Known rows, with every step that occurs:
mozaros, zomad, mozi, bedob, bekofa:  2.477  2.488  0.944 -2.451  0.891  1.462 -4.939 -0.725  3.701  2.128  2.165 -2.575 -2.211 -5.973  4.035 -0.894  2.049  2.098
zomad, mozaros, leta, bedob: -0.044  2.573  0.532  1.552  1.542 -0.494 -1.513  1.284  2.070  1.198  1.384 -0.775  1.242 -4.370  1.117 -0.148 -4.086 -0.267
leta, mozaros, zomad:  1.407  2.944  1.482 -0.624 -0.184 -0.503 -2.008  1.082  0.657  1.788 -0.910 -1.890 -1.005 -3.300  5.283 -2.319  2.912 -1.340
mozi, leta, mozaros, bedob: -3.834 -0.336 -1.435  0.050  3.177  0.940  1.488 -1.907 -0.069  1.385  1.323  3.579 -2.442 -0.743 -0.404 -0.227  0.071 -1.071
mozi, zomad, mozaros:  3.167  1.652  0.393 -2.562  2.118  2.648 -2.394  0.546  2.724  3.806  0.784 -0.583  0.033 -2.004  6.116 -3.048  1.001 -5.846
mozi, leta, mozaros, bedob, bekofa: -4.617 -0.420 -1.678  0.007  2.824  1.206  1.167 -1.005  0.054  2.168  1.928  2.317 -3.013 -0.329 -1.111 -0.867 -0.537  0.240
mozaros, bedob: -0.401 -1.385  1.292  0.707  1.283 -3.747  0.567 -3.326  5.089  2.833  0.613  2.634 -1.398 -2.771 -2.655  0.832  3.204  0.730
mozi, mozaros, leta, bedob:  0.286  1.688 -0.736  4.610  0.597 -2.310  0.943  1.034  1.907 -1.582 -0.909  2.276 -0.373 -4.695  0.413  0.396 -0.183 -0.325
leta, mozaros: -0.632  1.673  1.778 -0.155  0.461 -0.987  0.427  3.914  0.191  2.206 -1.717 -2.028 -2.374 -1.660  2.522 -1.417  2.451 -0.264
zomad, mozi:  0.716  0.826  1.857 -2.166  1.754  0.311 -1.773  4.023  2.815  2.468  1.126 -2.553 -3.511 -4.854  2.300 -1.361  0.786  3.917
zomad, mozaros, bedob:  2.657  0.098  1.509 -1.272  0.517 -0.414 -0.646 -0.205  2.311  2.530 -0.108 -0.164  0.358 -3.667  0.382  0.490 -0.718 -3.120
bedob, mozi, leta, mozaros: -3.213 -0.032 -3.137 -1.908  1.729  2.449 -0.891  0.575 -0.211 -0.872  0.826 -1.652 -5.548  2.030  4.025 -1.893  1.702  4.083
leta, mozaros, bedob, mozi:  0.688 -0.009  0.064  0.185 -2.625 -1.797 -0.412 -1.343  0.111  0.562 -2.151 -1.874 -3.197 -0.417  0.073  0.170  2.302  0.450
zomad, mozi, mozaros, bedob, bekofa:  3.307 -0.162  0.616 -0.447 -1.614 -0.004 -1.017  2.376  1.325  0.839 -0.656 -1.864 -3.349 -5.562 -0.262 -0.153 -0.108  1.388
mozi, mozaros:  1.970  0.571  0.627  0.848  1.440 -0.680  1.700  4.153  1.686 -0.049 -2.176  1.075 -1.789 -3.685  3.003 -0.749  3.472 -2.026
mozi, mozaros, bedob, bekofa:  1.885 -0.935 -0.038  1.738 -0.850 -1.937  1.388  0.807  2.323  0.803 -1.552  1.131 -2.035 -3.352 -1.448  0.061  2.278 -1.278
zomad, mozaros, leta:  0.545  2.388  0.007 -0.589  2.022  0.404 -0.684  2.189  1.600  2.651  2.886 -0.612 -0.037 -5.361  2.295 -1.511 -2.194 -0.423

Rows:
 1.200 -1.574 -1.336 -0.650 -0.938 -1.586 -1.706 -6.010  4.322  1.310  0.452  0.690 -3.053 -0.030  0.078 -0.236  3.536  0.796
mozaros, bedob, mozi, zomad
-1.363  0.605  0.256  2.373  0.762 -1.175 -3.752 -1.256  4.517 -1.377 -2.273 -2.182 -1.381  2.293  2.581  0.005  0.112  2.637
leta, bedob, mozi, zomad
-2.190  0.666 -3.270 -2.114  1.345  2.650 -2.071 -0.860 -0.015 -1.114  1.249 -1.628 -4.910  1.300  5.312 -2.286  1.892  3.593
bedob, mozi, leta, mozaros, zomad
-7.257 -0.189 -0.833  2.092  5.708  0.697 -0.426  0.946  3.256  1.195  2.062  1.848 -1.827  0.936 -0.992 -0.670 -2.484  3.521
mozi, leta, bedob, bekofa
 4.018  1.942  0.302  0.350  0.701 -0.197 -0.669  1.247  2.156 -0.459 -1.401  1.214 -0.488 -5.303  5.793 -1.607  3.956 -3.090
mozi, mozaros, zomad
 0.550  0.637 -3.120  0.226 -0.640  0.052 -0.556  0.949  1.093 -2.051  0.266 -1.616 -4.708 -1.519  3.713 -1.510  2.593  4.032
bedob, mozi, mozaros, leta
 3.874  0.712  0.231 -1.903  0.768  1.563 -2.250 -2.641  3.071  3.676  0.579  0.647  0.417 -2.233  3.714 -1.874  0.809 -6.574
mozi, zomad, mozaros, bedob
-3.114  2.033 -1.976  3.798  1.203 -2.325 -2.313 -3.082  4.207 -0.109  2.733  0.445 -1.380 -1.875  0.362 -0.778 -1.383  4.814
mozaros, leta, bedob, mozi, zomad
-2.584  0.149  0.660 -0.644  2.936  0.459 -0.375  2.294  3.873  3.295  1.057 -2.037 -4.270 -1.495 -2.173  2.003  3.021  2.709
mozi, bedob, bekofa
 2.936 -0.209  0.134 -1.897 -0.714  0.267 -1.617 -0.870  1.709  1.077 -0.390 -1.826 -1.025 -2.128  1.325  0.311 -0.504 -1.300
zomad, mozaros, bedob, mozi
-3.997  1.815 -1.461  4.004  1.481 -3.083 -1.661 -1.859  4.150 -0.441  2.567  0.183 -1.693 -2.252 -0.591 -0.246 -1.487  6.566
mozaros, leta, bedob, mozi
 0.361  0.258  1.474  0.825 -1.355 -2.519  0.570 -0.666  0.703  1.975 -1.928 -0.238 -1.819 -1.957 -0.862  0.357  2.136 -1.362
leta, mozaros, bedob
-4.263  2.082 -0.129  4.739  2.725 -3.842 -0.694 -1.170  4.720  0.974  2.825  1.801 -0.261 -3.827 -1.565 -0.056 -1.651  4.765
mozaros, leta, bedob
 2.153  3.018  1.148 -1.376 -1.699  1.233 -3.383  1.399 -0.245  1.646 -0.666 -4.285 -2.495 -4.041  3.582 -1.123  1.203 -0.047
leta, mozaros, zomad, mozi, bedob, bekofa
-2.606  0.345  0.840  2.797  1.125 -2.325 -2.839  0.448  4.415 -1.822 -2.444 -2.525 -1.806  1.781  1.228  0.756 -0.021  5.081
leta, bedob, mozi
-1.775 -2.134 -2.095 -0.402  0.903 -1.162 -0.331 -5.437  3.321  0.394  1.430  2.114 -3.738  0.039 -1.482  0.621  2.232  2.865
mozaros, bedob, mozi, leta
-4.528  0.581 -1.252 -0.656  4.468  2.004  1.378  1.380 -0.448  1.546  1.538  2.370 -2.831 -0.572  1.958 -1.441  0.293 -0.308
mozi, leta, mozaros
-1.464  0.137 -0.620 -1.705  0.923  2.247 -1.296  1.386 -0.183  1.954  1.966 -1.321 -4.202 -3.252 -0.252 -1.002 -2.256  2.805
zomad, mozi, leta, mozaros, bedob, bekofa
